Each row was made from one small tree. Brackets hold a mark, then the marks that hang from it, in the order of their numbers. Every link used is in the known rows. Write each row's tree.
(in the rows, 128 means zero)
Known rows
[Z273 [Z182 [Z19 [Z11 Z383 Z509 Z616 Z664 Z773]]]]: [ 98 118 100 116 102 110  96 108 137 127  98 112 129 129 119 135 137 129
 143  97 138 100 105 119 121 175  75  98 145  74 119 146 135 133 147 153
  99 127 175 103 150 108 138  85 117 146 136 117 173 122 141  95 129 144
 106 128 165 112 190]
[Z182 [Z19 [Z11 Z383 Z773]] Z273 Z509]: [ 89  98 144 119 130 135 114 151 152 128 171  95 126 147 115  97 171 145
 135 139 147 144 121 173 141 150  49  63 168 124  84 169 175 132 123 136
  73 101 165 132 146 126 147 120 124 153 182  63 120 129 136 151 102 106
  71 102  71 140 191]
[Z509 [Z11 Z383]]: [ 60 101 128 127 104 117  89 132 157 105 144 100 139 127 177 180 140 136
 130 115 131 145  89 134 123 152  88 121 121 109 159 115 116 125 103 169
 127 158 141 112 145  92 154 127 147 118 133  97 154 150 125 147 105 130
  80 171 123 129 124]
[Z16 [Z664 Z11]]: [ 90 144  72 102 135 119  88  81 126  76 125  90 132 128 156 179  98 163
 126 116 128 129  92 127 105 155  95 143 137 131 138 100 150 108 100 168
 125 136 144 116 165  88 153 140 142 131 127  80 167 173 124 160  88 137
  81 122 140 139  96]
[Z16 [Z664 [Z11 Z19 Z509]]]: [ 95 138  76 107 135 119  88 107 133  97 133 101 136 120 156 154  96 145
 139 106 128 118  99 115 123 167 111 135 154 127 131 104 139 108 109 153
 127 140 167 113 164  81 142 124 124 138 126  99 164 149 125 146  82 128
 114 118 146 144 100]
[Z383 [Z11 Z19 [Z311 Z182] Z616]]: [122 138 144 102 140 131 106 131 147 126 156 134 111 136 167 150 117 178
 115 111 130 132 130 101 126 148 119 102 140 103 118 115 142 130 120 129
 132 154 175 122 157 101 161 102 138 153 133 145 143 109 152  92 111 111
 113 117 123 115 119]
[Z311 [Z182 [Z19 Z11]]]: [ 99 131 102  97 102 100  80  96 148  88 102 114 119 145 144 176  95 171
 129 123 151 130  89 136 119 117  74  94 152 102 121 116 172 133 138 173
 110 127 154 123 116 127 125 112 168 165 164 119 200 185 150 110 132 134
  65 141  99 112 150]
[Z616 Z182]: [ 70 122 100 123  97 103  97  76 129  84  75 128 131 134 139 185 110 172
 126 132 126 130  56 159 128 112  70 134 147 104 120  90 127 110 133 184
 144 114 155 154 132 100 145 103 148 152 115 120 160 162 147 107 113 177
  77 153 124 124 152]
[Z311 [Z11 Z19 Z383 Z509] [Z182 Z273]]: [100 116 143 131  79 104  83 164 166 141 158  97 126 143 173 144 126 143
 138 125 142  92 129 153 174 143 121  60 173 119 124 115 121 122 155 152
 132 143 178 136  83 119 109 114 165 127 165 129 142 161 150 114 114  89
 156 128 100 134 170]
[Z383 [Z11 Z311 [Z616 Z182] [Z664 Z16]]]: [116 136 164 105 138 130 104  93 106 122 119 113 103 103 153 135 119 185
  93 113 125 129 116 102 111 165 111 126 136  91 102  94 140 115 102 131
 124 115 155 125 179 103 172 118 125 151 107 112 121  88 145 120 124 140
 104 123 140  93  86]
[Z273 [Z11 Z773] Z182]: [ 80 102  76 122 113 109 102  96 123 104 128 121 128 139 121 198 128 135
 130  85 129 113  93 132 105 157  73 135 121  77 137 144 129 120 145 160
 111 127 156  88 179 111 175 106 136 103 121  79 134 127 147  96 122 153
 101 136 168 129 193]
[Z383 [Z11 Z311 Z616 Z773]]: [106 140 163  92 144 132 122 112 130 124 180 125 101 134 160 165 129 164
  99 100 134 127 113 112 129 167 105 113 133  95 112 128 152 122  94 112
 113 164 155 109 181  93 176 111 113 152 127 118 127 113 139  87 106 128
  90 109 138 102 112]
[Z273 Z11 Z182]: [ 76 103  68 131 108 111  96 104 127  96 104 116 127 139 126 200 124 147
 133 101 117 128  81 135  86 144  65 135 118  84 146 132 127 122 153 176
 132 120 154 111 181 122 167 109 150  99 117  69 134 127 142 130 120 148
  91 150 159 138 192]
[Z509 [Z11 Z19 [Z311 [Z182 Z273]] Z616 Z664 Z773]]: [115 120 180  85 143 128  99 139 145 167 168 112 138  87 155 117 132 155
 123  85 140 110 151  67 130 204 157 104 140  93 114 128  92 128 110 127
  68 142 169  81 154  64 165 113 131 148 122 110 158 124 162  87 153 139
 155 127 123 100  91]
[Z19 Z11]: [ 72 131  99 127 113 127 110 104 130  86 105 104 130 142 176 182 125 150
 127 124 130 157  71 145 111 137  52 112 135  83 110 136 163 153 130 154
 111 106 139 141 155  98 152 117 129 147 126  96 158 181 137 132 110 136
  61 147 136 111 121]
[Z664 [Z11 Z311 Z616 Z773]]: [108 147 156  98 131 100  99 118 102 136 151 114 119 108 155 168 144 147
 138 107 133 131  96 115 111 205 126 114 119 111 122 134 131 126  81 121
  89 163 183 115 145  59 152 139 122 134 149 108 168 155 136 104 133 145
 109  91 151 127  82]
[Z16 [Z664 [Z11 Z383 Z616 Z773]]]: [105 139 100 107 133 116  80  95 132 117 164  99 145 124 153 169 116 140
 131  99 131 110 118 119 122 170 111 132 123 119 140 111 144 103  94 150
 100 153 156  97 143  72 154 140 126 126 139 103 161 164 124 138  89 130
 108 105 163 132 104]
[Z311 [Z11 Z19 Z383 Z616] Z182]: [127 130 136 124 102  91  70 158 162 133 172 114 148 138 173 155 113 165
 150 123 142 102 144 131 147 152 130  71 134 116 140 106 129 135 148 158
 121 157 171 122  74  92 120 128 174 131 163 167 180 177 156  87 128 103
 148 133 122 113 149]
[Z273 [Z182 [Z19 [Z11 Z311 Z616 Z664 Z773]] Z509]]: [ 96 114 111 107 136 111 107 118 131 115 122 106 131 127 102 105 135 153
 136 103 132 111 119 122 105 182  86  98 151  91 100 150 139 140 145 150
  85 116 176 120 163 111 150  97 123 145 134  85 171 106 151 111 131 151
 102 126 137 113 188]
[Z11 Z19 Z383 Z664]: [ 86  86 145 133 112 156  76 151 148 141 103 119 145 105 167 112 140 125
 128 140 135  84  99  83 166 151 129 112 149  85 147  96 111 121 121 146
 137 126 189 121 126  79 120  91 106 134 139 166 163 125 134  94 102 137
 133 177 169 130 130]
[Z664 [Z11 Z19] Z16]: [110 136 117 134 114  80  74 122  78  78  94 116 134  83 182 155 141 165
 164 139 127 165  89 135 113 167 105 131 122 122 127 116 167 132  93 152
 127 114 182 122 118  65 141 140 128 132 156 117 156 145 111 157 107 123
  99 104 139 146  75]
[Z182 Z273 [Z509 [Z11 Z19 Z383 Z664 Z773]]]: [ 71  77 160 126 153 152 110 167 149 129 195  94 139 119 136  92 171 149
 133 122 134 122 144 147 155 161 108  97 159 125 112 138 114 114 113 141
  86 117 157 117 147  92 163 124 129 120 143  52 109 119 140 162  97 115
 123 138  89 145 160]
[Z311 [Z11 Z383 Z616 [Z664 Z16] Z773] Z182]: [128 128 171 108 109  88  61 122 123 137 173  92 136 107 165 140 109 164
 123 101 151  78 150 121 151 178 144  88 134  96 123  98 142 119 122 142
  84 138 152  97  78  91 128 144 162 127 160 138 172 169 150  89 142 123
 146 130 142  82 119]
[Z616 [Z182 Z509]]: [ 64 108 107 125 125 101  99  97 129  81 107 121 138 137 118 148 113 177
 129 132 122 131  72 174 129 116  75 129 154 115 110  91 127 110 132 179
 136 108 160 160 133 104 150 113 152 144 120  97 154 141 148 127 101 175
  85 153 107 132 166]
[Z19 [Z11 Z383 [Z509 Z182] [Z664 Z16] Z773]]: [ 78 104 151 129 102 119  88 117 120 132 115  93 130 111 177 133 138  95
 117  86 143 101  99 119 153 167  96 109 147  47 101 127 147 136 120 130
  83  87 177 111 123  91 146 108  94 133 126 109 147 128 131 110 117 131
 129 145 182  90 110]
[Z616 [Z182 [Z19 [Z11 Z311 Z383 Z664]] Z509]]: [ 89 104 120 122 117 108  94 102 136 119  88 105 132 128 107 109 119 159
 114 136 137 130  87 145 127 149  71 103 162 109  89 112 132 127 141 154
 114  87 178 151 146 117 144 109 138 158 137 118 161 111 159 114 124 169
  83 141 106 115 153]
[Z616 [Z182 [Z19 [Z11 Z311 Z383]] Z509]]: [ 86 108 114 124 111  96  98 107 140 115  92 112 134 138 111 120 122 158
 121 138 134 141  83 155 126 140  64 101 158 113  92 119 137 131 143 162
 116  95 178 154 140 119 144 106 141 157 143 121 159 116 153 116 118 163
  77 135  97 121 162]
[Z19 [Z11 Z383 Z509 [Z664 Z16] Z773]]: [ 78 108 155 133 107 122  90 116 113 142 118  94 130 106 169 124 138  95
 111  94 140 105  93 121 156 176  96 112 151  51  97 134 151 138 117 119
  86 101 167 108 135  90 138 110  86 138 135 114 135 129 127 118 106 135
 120 147 176  96 105]

Which tree is each row?
[108 119 180 109 128 114 117 164 144 173 132 140 144 109 134  89 145 173
 141 127 110 127 122 110 119 161 139  91 147 105  96 125  99 128 136 141
 112 115 210 162 132  77 146  94 118 161 122 132 128  98 161 104 125 148
 158 110 108 131 138]
[Z11 Z19 Z311 [Z616 [Z182 Z273 Z509]]]
[ 88  86 165 120 168 117  90 170 134 128 196 111 156  98 143  82 141 148
 145 100 131 122 142 124 144 183 128 116 136 110 124 122 123 125 103 135
  89 131 164 102 138  72 158 130 122 126 139  93 145 102 131 141  98 132
 133 148 122 121 125]
[Z182 [Z509 [Z11 Z19 Z383 Z616 [Z664 Z16] Z773]]]
[ 65 105 144 119 110 136 116 130 134 130 156 112 108 136 145 179 150 142
 124 112 129 128  84 158 133 133  76 105 153  95 121 143 143 102 115 144
 109 120 148 120 168 115 155 116 124 126 136  47  93 147 130 141 104 122
  97 124 112 146 161]
[Z182 [Z273 [Z11 Z509 Z773]]]
[ 92 137 134 101 118 102 100 104 100 111 128 103 112 114 161 179 137 142
 121 119 137 132  77 121 123 193 115 120 134 117 121 128 136 128  84 127
 108 152 183 120 152  71 148 135 124 130 149 104 168 157 133 106 125 152
  89 105 141 134  87]
[Z664 [Z11 Z311 Z773]]
[104 105 139  98 135 108  87 134 150 119 177 116 119 142 107 143 119 183
 134 114 145 123 129 157 123 121  86  82 155 121 114 131 164 108 132 161
  86 124 159 115 123 136 143 129 172 142 177  66 149 152 154 132 129 117
  93 116  68 136 188]
[Z311 [Z182 Z19 [Z273 [Z11 Z616 Z773]] Z509]]
[ 69  86 191 121 148 148 112 174 147 151 190  84 132 114 140  90 172 160
 121 121 117 132 138 142 118 166 116  92 149 117 116 131 105 116 105 150
  88 124 155 145 156 106 157 135 136 114 136  29 101 110 139 189 111 118
 122 136  88 140 145]
[Z182 Z273 [Z509 [Z11 Z311 Z383 Z616 Z664]]]
[ 78 113 206 113  89 114  97 160 148 181 140 118 131 121 169 136 147 128
 117 121 112 110  94 103 113 161 136  95 113  76 149 117 115 127  97 147
 125 164 194 155 118  88 124 109 109 130 143 135 144 120 126 117 112 139
 124 145 152 123 124]
[Z11 Z311 Z383 Z616]
[ 91 129 120  97 112 108 106 115 141 116 125 115 117 133 138 143 120 140
 134 114 155 134  77 133 136 160  58  90 163  96 103 147 177 138 117 132
  96 125 162 110 164 106 133  99 110 181 158 117 177 144 131  91 117 134
  63 125 112 107 141]
[Z182 [Z19 [Z11 Z509 Z773]]]
[106 116 138 118 145 135  97 132 146 137 139 120 150  92 147 132 140 173
 145 102 132 135 131 101 122 178 114 118 136 109 122 112  88 120 125 154
  93 120 147  97 162  66 169 114 143 148 105 107 152 134 155 117 137 139
 132 141 124 113 109]
[Z509 [Z11 Z19 [Z616 [Z182 Z273]] Z664]]
[103 135 168  93 138 113 106 141 123 140 192  99 124 108 156 132 116 157
 131  90 143  82 118 122 154 213 130  92 159  96 115 111 129 118 109 111
  93 149 145 104 158  73 135 126 121 145 122 108 159 151 140  80 125 134
 141 130 144  85 112]
[Z311 [Z11 Z509 Z616 Z664 Z773]]
[ 82 102 157 141 110 104  81 140 149 149 147 131 154 135 132 137 143 144
 145 120 119 114 107 158 133 133 100 108 117  96 139 103 115 113 124 168
 122 140 174 147  97  89 138 116 135 127 141 135 145 135 137 123  99 147
 119 144 147 133 167]
[Z11 Z383 [Z616 [Z182 Z509]]]
[105 131 147 114 116 106 110 175 152 129 180 117 134 128 179 140 134 166
 164 107 131 112 121 139 140 171 116  73 154 115 123 119 126 128 131 141
 122 135 172 134 128  83 135 112 139 143 120 116 151 149 142  98 122  99
 154 117 122 115 141]
[Z311 [Z11 Z19 [Z509 [Z182 Z273]] Z616]]
[116 124 144 108 149 137 118 141 151 129 200 146 113 139 161 148 141 146
 143  80 144 111 135 128 164 152 106 100 154  96 111 132 143 111 115 115
 110 147 179  93 157  86 174  90 111 153 121 126 123 105 142  76  99  95
 138  99 144 117 147]
[Z383 [Z11 Z19 [Z509 [Z182 Z273]] Z616 Z773]]
[ 86  98 139 115 111 106 105 115 150 130 127 105 130 127 102 118 146 162
 123 133 139 136 104 161 137 148  76  93 163 132  94 126 119 109 128 161
 102 107 172 135 140 116 158 113 147 152 147  86 131 110 153 127 120 152
  91 116  71 136 173]
[Z616 [Z182 Z19 Z273 [Z509 [Z11 Z311 Z383 Z773]]]]
[ 73 112 137 109 129 119  89 114 119  91 121  92 131  88 172 153 122 172
 124 107 132 144  96 112 108 169 103 138 132 101 138 101 128 121  93 163
 108 119 127 104 170  85 161 133 141 133 112  69 157 140 127 156 124 144
  85 169 121 107  80]
[Z509 [Z11 [Z664 Z16]]]
[124 127 191  95 156 132 111 139 114 160 168 128 104  89 162  91 126 144
 107  82 135 100 137  76 157 201 147 113 159  78  95 119 137 120  96  84
 105 139 188  93 179  81 161  94  80 161 118 139 116  58 139  82 107 119
 153 111 156  95  83]
[Z383 [Z11 Z19 Z311 Z509 Z616 [Z664 Z16] Z773]]
[100 121 185  82 138 125  99 120 137 157 166  97 126  93 152 139 128 159
 109  82 139 113 138  85 117 196 143 108 135  89 117 122 100 119  99 135
  64 145 149  89 158  78 167 129 143 140 120  78 156 138 157 110 154 146
 131 134 120  94  89]
[Z509 [Z11 [Z311 [Z182 Z273]] Z616 Z664 Z773]]
[125 121 172 109 148 126  83 150 108 138 123 136 149  68 165  91 130 179
 156 117 123 110 125  80 124 171 143 121 133  80 125 100 139 122 108 143
 104 102 173 114 134  55 134 107 102 161 121 138 157 121 130 110 120 134
 147 138 160 105  91]
[Z11 Z19 Z616 [Z664 Z16]]
[ 60 110 133  98  98 103  99 135 152 102 119 124 111 134 156 159 113 139
 144  98 137 104  61 141 132 129  91 102 168  91 141 103 148 107 106 163
 137 131 185 141 139 113 122  91 123 153 126  95 181 132 123 107 113 132
 102 154 126 124 155]
[Z11 [Z509 [Z182 Z19]]]
[ 89 119 165  85 113 117 120 141 138 142 130 135 130 110 171 126 125 134
 115 117 132 103  89  80 156 174 144 109 158  88 111 134 126 134 105 116
 115 144 207 122 144  64 141  81  89 164 138 153 156 119 142  52 115 157
 127 130 132 117 115]
[Z11 Z19 Z311 Z773]
[ 91 115 150 125  99 110  83 131 116 104 130  75 129 106 184 143 128 164
 117 138 134 108  98 129 136 174 108 102 140 108 135  94 143 127 109 150
 133 123 142 134 131  95 128 138 138 121 141 115 150 153 123 132 113 126
 104 156 137 103 107]
[Z311 [Z11 Z383 [Z664 Z16]]]
[ 62 124 142 114  94 123 122 126 137 127 100  93 112 136 183 156 136 126
 113 102 125 137  74 131 111 149  83  91 158  68  97 138 137 147 130 144
 107  94 180 159 152 111 147 103 114 142 112  74 140 137 143 132 129 127
 108 136 132 108 118]
[Z19 [Z11 Z311 [Z509 [Z182 Z273]]]]
[ 60  78 179 128  85 115  66 137 124 137  98  97 121  91 176 116 132 107
 123  96 130  70  85 114 151 144 131 117 154  56 145  77 127  99  95 160
 132 104 194 134 103 109 115 102 101 117 119 105 149  95 109 136 110 132
 150 178 180 113 120]
[Z11 Z383 [Z509 Z182] [Z664 Z16]]
[ 53  93 170 121  91 109  94 141 146 152 162 122 124 132 156 149 136  76
 124  91 141  74  77 143 189 157 114 109 157  71 139 125 129 107  99 126
 123 171 189 112 113  91 119  94  86 131 153 130 144 125 113  90  78 142
 125 155 163 130 156]
[Z11 Z383 Z509 Z773]
[ 79 105  83 130 116 106  98 120 141  92 109 104 135 147 109 123 139 146
 148 119 130 124 105 148 111 151  59  98 147  99 118 145 147 140 151 169
 113 116 174 129 146 124 142  98 135 131 146  87 166 116 140 133 110 140
  80 138 132 132 212]
[Z273 [Z182 [Z19 [Z11 Z383]] Z509]]
[ 79  99 160 112 108 114 102 150 159 151 154 113 144 108 176 137 144 113
 120 105 137 127 109  92 150 187 130 110 132  99 136 137  97 135 102 130
 106 162 185  96 148  67 158 106 114 131 139 138 149 113 137  93 113 138
 124 148 128 123 107]
[Z509 [Z11 Z19 Z311 Z383 Z773]]
[128 135 135  91 138  77  81 150 149 104 195 102 130 142 130 128  95 208
 148 118 148 119 143 157 121 160 105  64 153 140 117 111 163 130 136 156
  99 145 147 126 110 118 125 145 190 148 170 107 193 168 157 112 135 113
 103 120  70 105 163]
[Z311 [Z11 Z616] [Z182 Z19 Z509]]
[ 84 101 127 136  91 128 100 100 136 138  82 115 128 124 131 158 140 155
 112 137 123 125  81 137 129 126  83 115 149 100 110 107 103 107 142 165
 129  89 172 146 146 112 157 104 142 134 120 105 110 127 158 118 127 157
 113 134 123 138 155]
[Z616 [Z182 [Z273 [Z11 Z19 Z311 Z383 Z664]]]]
[ 96 117 160  81 137 143 116 106 134 127 149 107  82 123 152 134 113 142
  81  84 150  89 104  93 152 177 116 109 175  87 104 109 141 109  93 105
 117 137 178 103 194 116 164  93 105 152 115 108 143  79 144  72 123 130
 110 131 142  93 109]
[Z383 [Z11 Z311 [Z509 [Z182 Z19]] Z664 Z773]]
[103 106 171 103 146 134  92 172 148 161 142 141 139  92 156  94 124 140
 164  78 130  71 121  79 144 171 154 101 164  66 132  93 103 110 121 135
 106 117 203 116 134  67 129  83 102 156  96 134 177 107 143  75 133 127
 189 150 173 105 126]
[Z11 Z19 [Z509 Z182] Z616 Z664]
[ 92  91 179 138 128 142  79 133 139 170 138 112 146 109 117 105 157 150
 128 124 123  89 126 132 138 150 116 105 136  88 125  95  98 100 125 159
  99 112 167 139 114  91 140 118 127 126 128 109 128 122 148 130 117 147
 140 147 155 122 158]
[Z11 Z383 [Z616 [Z182 Z273 Z509]] Z664]
[ 95 103  65 121 105 104  95 106 137 102 100 118 122 138 107 183 124 153
 138 108 131 133  87 127  84 151  56 119 126  96 141 141 142 124 150 170
 124 121 159  99 190 133 160 105 148 120 136  81 150 117 143 114 131 144
  77 136 141 136 201]
[Z273 Z11 [Z182 Z19]]
[ 99 102 252 107  98  93  82 131 106 234 127 114 126  61 136  67 136  90
  98  73 127  52 116  79 161 212 181 111 149  38 100 105  92 101  94 106
  83 126 221 117 110  75 126  98  65 144 123 147 122  52 135  82 130 171
 200 129 188  88  92]
[Z11 Z311 Z383 Z509 [Z616 Z182] [Z664 Z16] Z773]
[ 70  91 113 123 129 116 102 131 138 111 130 103 145 123 127 114 142 137
 133  98 122 101 122 118 127 180 114 119 145  94 127 133  98 130 139 158
 110 133 178 116 153 100 156  99 130 112 120  84 153  97 147 122 111 153
 128 152 146 130 183]
[Z273 [Z182 [Z509 [Z11 Z19 Z311 Z383 Z664 Z773]]]]
[114  94 190 115 135 134  82 123 140 190 167 119 145 105  94  88 160 134
 129 106 148  71 143 121 166 175 122  93 144  87 105 117 113  98 115 130
  63 123 178  97 116  80 145 110 109 148 151 132 140 113 153  79 126 153
 142 116 153 107 164]
[Z11 Z383 [Z616 [Z182 Z19 Z273 Z509]] Z664 Z773]
[109 123 208  96 114 101 124 158 140 217 156 152 131  98 131  88 141 118
 138  81 124  84 120  98 167 194 161  88 170  74  85 143  89 113 126 102
  89 138 230 125 128  62 140  71  77 174 120 151 122  80 157  50 124 153
 198  90 138 117 130]
[Z11 Z19 Z311 Z509 [Z616 [Z182 Z273]] Z773]
[ 81 107 106 113 123  93  95 102 137  88 102 124 131 135 102 133 109 180
 133 138 137 133  77 167 127 126  66 112 163 127 106 100 143 112 132 173
 130 107 167 149 141 116 142 108 151 165 140 111 170 130 148 113 110 169
  69 140  89 129 174]
[Z616 [Z182 Z19 Z509]]
